Every row comes from one small tree of marks. The marks that hang from a mark follow it in brackets, in the order of their numbers. Every link used is in the known rows. Which tree was each row made from?
Known rows
Q474{Q563{Q37{Q913}} Q632}: [-1.13  2.83 -1.49 -2.27 -5.08  3.00  3.23 -0.67 -4.10  0.12 -1.03  0.71
 -1.50 -3.24 -1.42  0.74 -0.16  3.72 -2.02 -1.67]
Q924{Q725}: [ 1.47 -0.14  0.77 -1.72 -2.76 -0.89 -0.39  1.02 -1.46 -2.08  1.62 -3.69
 -0.67 -0.67  2.07  1.67  0.45 -0.82  1.80 -0.17]
Q725{Q924 Q955{Q913}}: [ 1.07 -1.82  0.49 -2.75 -0.68  0.05 -1.29 -2.66 -1.86 -4.22  3.89 -1.91
 -3.56  0.50  4.13 -0.74  3.58  1.29  3.83  1.26]
Q924{Q725{Q955{Q913}}}: [ 2.07 -1.63  0.74 -3.29 -1.86 -0.53 -1.78 -1.90 -1.91 -3.51  3.54 -2.56
 -2.02  1.12  5.27  0.16  2.27  0.26  2.17  0.30]
Q563{Q37}: [-0.91  1.23  0.14 -2.87 -2.84  1.99  2.10 -0.07 -2.14 -0.91  1.70 -1.83
 -0.29 -2.09  1.92 -1.11  0.40  2.05  0.30 -0.72]
Q563{Q37{Q913} Q474{Q632}}: [ 0.14  2.90 -1.02 -2.85 -5.90  3.18  2.37 -1.67 -4.16 -1.59 -0.92  0.89
 -1.03 -2.85 -0.77  0.82 -0.99  4.53 -1.75 -1.96]
Q474{Q563{Q37{Q913{Q955}}} Q632}: [-0.09  2.93 -1.64 -3.77 -4.75  2.46  2.34 -1.48 -3.29 -0.07 -0.15  1.19
 -1.76 -2.56 -0.18 -0.13  0.74  4.02 -2.15 -2.36]
Q474{Q563{Q37{Q913{Q955{Q725{Q924}}}}} Q632}: [ 0.98  2.16 -1.85 -3.13 -2.47  0.54  1.54 -1.32 -2.58 -2.30  0.86  1.31
 -3.83 -2.80  0.43 -0.39  2.94  4.07 -0.93 -3.17]
Q913{Q37{Q563{Q474{Q632}}} Q955{Q725{Q924}}}: [ 2.90  1.53 -2.14 -5.53 -2.49  0.60 -2.12 -1.15 -0.24 -5.78  0.90  2.07
 -4.89 -5.64  1.33 -2.27  4.01  3.42  2.81 -2.12]
Q924{Q725{Q955{Q913{Q37{Q563{Q474{Q632}}}}}}}: [ 2.77 -0.23 -1.20 -5.04 -4.31  1.42 -1.92 -3.10 -2.93 -5.26  0.88  0.69
 -3.32 -2.66  2.64 -0.84  2.41  2.01  1.89 -0.90]
Q563{Q37 Q474{Q632}}: [-0.54  2.50 -1.98 -2.21 -6.29  2.87  2.41 -1.49 -4.79 -1.33 -1.71 -0.30
 -1.24 -3.53 -1.37 -0.13  0.03  3.81 -0.43 -1.07]
Q474{Q563{Q37{Q913{Q955{Q725}}}} Q632}: [ 0.29  2.74 -1.86 -3.59 -3.38  1.83  1.44 -1.42 -2.45 -0.89  0.67  1.43
 -2.86 -2.84  0.90 -0.31  2.06  4.30 -2.12 -2.71]
Q563{Q37{Q913{Q955{Q725{Q924}}}} Q474{Q632}}: [ 2.28  2.14 -1.44 -3.80 -3.21  0.83  0.49 -2.14 -2.76 -4.11  1.03  1.35
 -3.47 -2.16  1.13 -0.47  1.97  4.99 -0.39 -3.49]
Q955{Q913{Q37{Q563{Q474{Q632}}}}}: [-0.54  2.13 -1.32 -4.42 -4.14  4.21 -0.99 -2.43 -2.46 -3.74  0.27  2.17
 -2.59 -5.87  1.34 -0.68  1.24  3.58  1.83  0.38]
Q725{Q924 Q955{Q913{Q37{Q563}}}}: [ 1.59 -1.18  0.12 -5.25 -0.58  1.18 -1.56 -2.39 -0.71 -5.69  3.99  0.41
 -4.17 -2.52  4.28 -2.70  3.75  1.87  4.33  0.33]
Q924{Q725{Q955{Q913{Q37}}}}: [ 1.74 -1.54  0.60 -4.17 -1.33 -0.76 -1.46 -1.14 -0.72 -4.57  4.02 -1.06
 -2.13 -0.23  5.80 -0.89  1.42  0.71  2.41  0.00]
Q924{Q725{Q955{Q913{Q37{Q563}}}}}: [ 2.45 -1.04  0.37 -5.65 -1.70  0.67 -2.05 -1.84 -1.00 -5.01  3.61 -0.43
 -2.60 -1.62  5.20 -1.59  2.61  0.79  2.66 -0.63]
Q474{Q563}: [-1.51  1.94 -1.00 -2.05 -3.90  2.27  1.55  0.16 -2.43  0.01  0.46 -1.87
 -1.37 -3.38 -0.28  1.09  1.60  0.71  1.22  0.82]

Write each row's tree
[ 0.82  0.99 -1.01 -4.35  0.17  2.03 -2.24 -1.87 -0.44 -6.97  3.10  2.05
 -4.64 -6.35  3.63 -1.71  4.93  2.93  4.05 -0.61]
Q955{Q725{Q924} Q913{Q37{Q563{Q474}}}}
[ 3.56  0.87  0.82 -5.85 -0.43  0.94 -2.84 -1.00  0.83 -3.93  3.68  0.09
 -3.77 -2.10  3.50 -0.06  4.17  2.05  1.63 -2.42]
Q37{Q563 Q913{Q955{Q725{Q924}}}}
[-0.14 -0.88  0.37 -4.54 -1.49  1.25 -0.81 -1.71 -0.61 -3.48  4.07  0.16
 -2.48 -1.01  5.52 -1.89  1.28  2.28  2.39  1.59]
Q725{Q955{Q913{Q37}}}
[ 0.97  2.69 -0.05 -5.79 -3.82  2.65  1.30 -2.17 -2.29 -2.35  2.13  0.87
 -0.91 -2.02  2.54 -0.97  0.67  3.97 -0.83 -2.95]
Q563{Q37{Q913{Q955}} Q474}
[ 1.08  1.58  0.67 -5.20 -0.81  0.99  0.34 -0.59 -0.16 -2.19  3.98  0.41
 -1.58 -0.82  5.06 -1.28  1.46  3.60 -0.96 -2.90]
Q563{Q37{Q913{Q955{Q725}}}}
[ 2.67  0.58 -0.69 -6.09  0.17 -0.17 -2.37  0.00  1.85 -5.43  3.72  0.84
 -4.18 -4.44  4.02 -2.91  4.33  2.02  3.46 -1.88]
Q913{Q37{Q563} Q955{Q725{Q924}}}
[-0.38  1.09 -0.30 -4.84  0.19  2.77 -2.31 -0.90  0.72 -4.60  3.73  1.54
 -3.25 -5.26  5.32 -1.70  3.53  2.73  2.51  0.08]
Q955{Q725 Q913{Q37{Q563}}}
[ 1.36  1.46 -0.34 -6.91 -2.51  2.00 -1.26 -0.16  0.97 -2.78  2.59  0.73
 -1.98 -4.21  3.33 -2.54  1.66  1.70  2.00 -0.97]
Q913{Q37{Q563} Q955}
[ 2.77  2.94 -0.69 -5.89 -5.86  3.59 -1.64 -2.59 -2.42 -1.93 -0.40  1.41
 -2.60 -3.05 -0.11  0.97  1.53  3.49 -0.33 -1.78]
Q37{Q563{Q474{Q632}} Q913{Q955}}
[-0.82  1.14  0.30 -5.07 -1.52  3.52 -1.08 -1.13 -0.47 -3.48  2.64  1.14
 -1.87 -4.91  3.81 -1.50  1.69  2.15  2.45  0.61]
Q955{Q913{Q37{Q563}}}
[ 2.05  2.18 -2.22 -6.17 -3.59  1.94 -2.24 -1.20 -0.22 -4.32  0.62  2.41
 -3.88 -5.54  1.95 -2.28  3.04  3.70  1.50 -1.65]
Q913{Q37{Q563{Q474{Q632}}} Q955{Q725}}
[-1.62  2.64 -2.50 -1.71 -5.40  2.91  3.34 -0.70 -4.44  0.32 -1.72 -0.40
 -1.62 -3.93 -2.01 -0.07  0.83  2.91 -0.99 -0.80]
Q474{Q563{Q37} Q632}
[ 1.81  0.00 -0.17 -4.25  0.70 -1.89 -1.45  0.96  2.03 -4.95  4.10 -0.07
 -3.66 -2.66  4.72 -2.19  2.63  1.92  3.26 -0.96]
Q913{Q37 Q955{Q725{Q924}}}
[ 1.24  2.89 -1.10 -4.54 -5.49  2.57  1.32 -2.38 -3.62 -1.79  0.00  1.51
 -1.41 -1.91  0.61 -0.20 -0.22  4.95 -1.81 -2.87]
Q563{Q37{Q913{Q955}} Q474{Q632}}
[ 0.82  2.34 -1.77 -3.30 -6.80  4.13 -0.57 -1.72 -3.79 -1.52 -2.41 -0.61
 -2.10 -4.72 -2.36  1.13  1.77  2.29  1.16  0.08]
Q37{Q563{Q474{Q632}}}
[-1.05  0.59  0.05 -3.05  0.79  1.18 -1.58 -0.07  0.75 -4.25  4.11  0.75
 -2.76 -3.50  6.14 -1.04  2.09  2.68  2.23  0.97]
Q955{Q725 Q913{Q37}}
